Every row comes from one small tree of marks. Brackets hold a mark, then the marks that hang from it, in the order of their numbers. Every link used is in the known rows. Which tree was each row made from?
Known rows:
{z_593 z_590}: [  7 -12 -22   1  -7   8   6   2   2  -3  13   1  -9   2   8  -4]
{z_835 {z_231 {z_280 z_906}}}: [ 11  -7  -2   1  13  -4   7  -3 -11  -4  36   9 -12 -21   4 -17]
{z_906 {z_280 {z_231 z_835} z_525}}: [-17  14   1 -16  20 -12  14   0 -23  -3  30   7   2 -15  12 -15]
{z_525 {z_280 z_231 z_906}}: [ -2 -16 -11  10   2 -30  -6  -8  -9  -1  26  10   3 -12  -8 -15]
{z_406 {z_593 {z_590 {z_280 z_231}}}}: [  2   8   7   2  -8 -16   9   4  -8  -9  19   1   2   1   2 -14]
{z_231 {z_280 z_525 z_906} z_835}: [-11  15  -1  -5  24  -7  20  -6 -22  -5  35  13  30 -14  -8 -17]
{z_590 z_280 {z_593 z_406}}: [ -1   4  12  12   1  -1 -21   8  -5   6  13  12  11   4  -3 -24]
{z_590 {z_280 {z_231 z_835} z_525 z_906} z_593}: [-23  29  10  -3  22 -45  -1   1 -25   1  47  24  24 -12 -15 -33]
{z_593 z_406 {z_590 z_280}}: [ 16 -20 -30  17  -8  24  -9   3  -4   0  17   7  -8   5  12 -13]
{z_593 z_406 z_590}: [ 10 -12 -43   3 -17  19  -3   0   4  -1  11  -3 -12   5   9 -10]
{z_231 z_835}: [-15  10   4   2  14  10   8  -1 -10  -4   9   4  20  -4  -3  -6]
{z_280 z_231 z_906}: [ -9  20 -18  -8   4 -45   4  -4  -7  -2  29   5   0  -9 -10 -17]
{z_593 z_406 {z_590 {z_280 z_231 z_525}}}: [ 11 -13 -41   5  -6   4  -5   0 -13  -1  28   9 -14  -3  11 -12]
{z_406 z_593}: [ -6  19  18  -5 -10 -14   7   1   0  -7  -3  -9  10   2  -7  -6]
{z_590 z_280}: [  7  -9  16  17  11   6  -7   4 -10   2   9  14   5   0   4  -4]
{z_590 {z_280 z_231 z_525 z_906} {z_593 z_406}}: [-11  22 -10  -2   6 -43 -14   1 -17   5  40  18  10  -8 -13 -34]
{z_406 {z_593 {z_590 {z_280 {z_231 z_835} z_906}}}}: [ -8  20   4   3   1 -22  14   1 -13 -11  32   5  17  -2  -5 -24]
{z_280 {z_231 z_835} z_525 z_906}: [-25  31 -24 -16  17 -44  14 -10 -23  -4  40  10  14 -17 -14 -17]

Which tree is each row?
[ -8  16  -2   3   4 -23 -16   1 -12   6  29  17  15  -3 -14 -31]  {z_590 {z_280 z_525 z_906} {z_593 z_406}}
[ -9  14   6   3  22  -1  17  -3 -15  -6  32  11  32 -10  -6 -21]  {z_231 {z_280 z_906} z_835}
[  9  -6  -8  -6  13  -9  10  -5 -17  -4  38  11 -14 -25   2 -14]  {z_835 {z_231 {z_280 z_525 z_906}}}
[  4   4  11   6  -8  -4   7   4  -5  -8  12   0   6   4   1 -12]  {z_406 {z_593 {z_590 z_280}}}
[  3   5  -6  -6   9 -17  12  -5 -13  -2  27   9  11 -11  -5 -11]  {z_231 {z_280 z_525 z_906}}
[ -7 -21   0  11   9  -7  -3  -4 -15  -3  18   9   9 -12   0  -7]  {z_525 {z_280 {z_231 z_835}}}
[ 2  5  6  1 -8 -7 10  2 -9 -8 15  1  5  1  0 -9]  {z_406 {z_593 {z_590 {z_280 z_525}}}}
[ -2  16  -3  -3  -6 -31  12   0 -13  -9  30   4   5  -3  -5 -19]  {z_406 {z_593 {z_590 {z_280 z_231 z_525 z_906}}}}
[-21  29  -7  -1  15 -36  -9   0 -24   2  45  20  22 -10 -15 -37]  {z_590 {z_280 {z_231 z_835} z_525 z_906} {z_593 z_406}}
[  1  11   6   6  -8 -14   8   2  -5  -8  21   2  10   3  -5 -19]  {z_406 {z_593 {z_590 {z_280 z_906}}}}
[  8 -13 -20   4   3  -8   5   2 -15  -2  31  14 -10  -5  11  -6]  {z_593 {z_590 {z_280 z_231 z_525}}}
[  7  -5 -20   9   4 -16   3   2 -10  -2  39  15  -4  -3   5 -19]  {z_593 {z_590 {z_280 z_231 z_906}}}
[-12  -9  -8  11  12 -24  -1  -8 -16  -3  31  12  15 -14 -10 -18]  {z_525 {z_280 {z_231 z_835} z_906}}
[-20  17 -15 -16  14 -23  12  -5 -22  -5  24   7   7 -15  -3  -4]  {z_280 {z_231 z_835} z_525}
[-13  22 -27 -18   6 -52   9  -9 -15  -2  34   7  -1 -15 -11 -12]  {z_280 z_231 z_525 z_906}
[ 12 -15  -2  -5  11   5   9  -2 -17  -4  28   9 -19 -23   9  -5]  {z_835 {z_231 {z_280 z_525}}}
[ -4  10   6   6   2 -20 -19   8 -10   4  23  13   5  -1  -1 -27]  {z_590 {z_280 z_231} {z_593 z_406}}
[-10  21  -1  -2   1 -26  16  -1 -18 -11  34   6  15  -5  -6 -21]  {z_406 {z_593 {z_590 {z_280 {z_231 z_835} z_525 z_906}}}}
[-22  29 -15  -6  16 -38  10  -6 -15  -5  36   7  16 -11 -12 -22]  {z_280 {z_231 z_835} z_906}
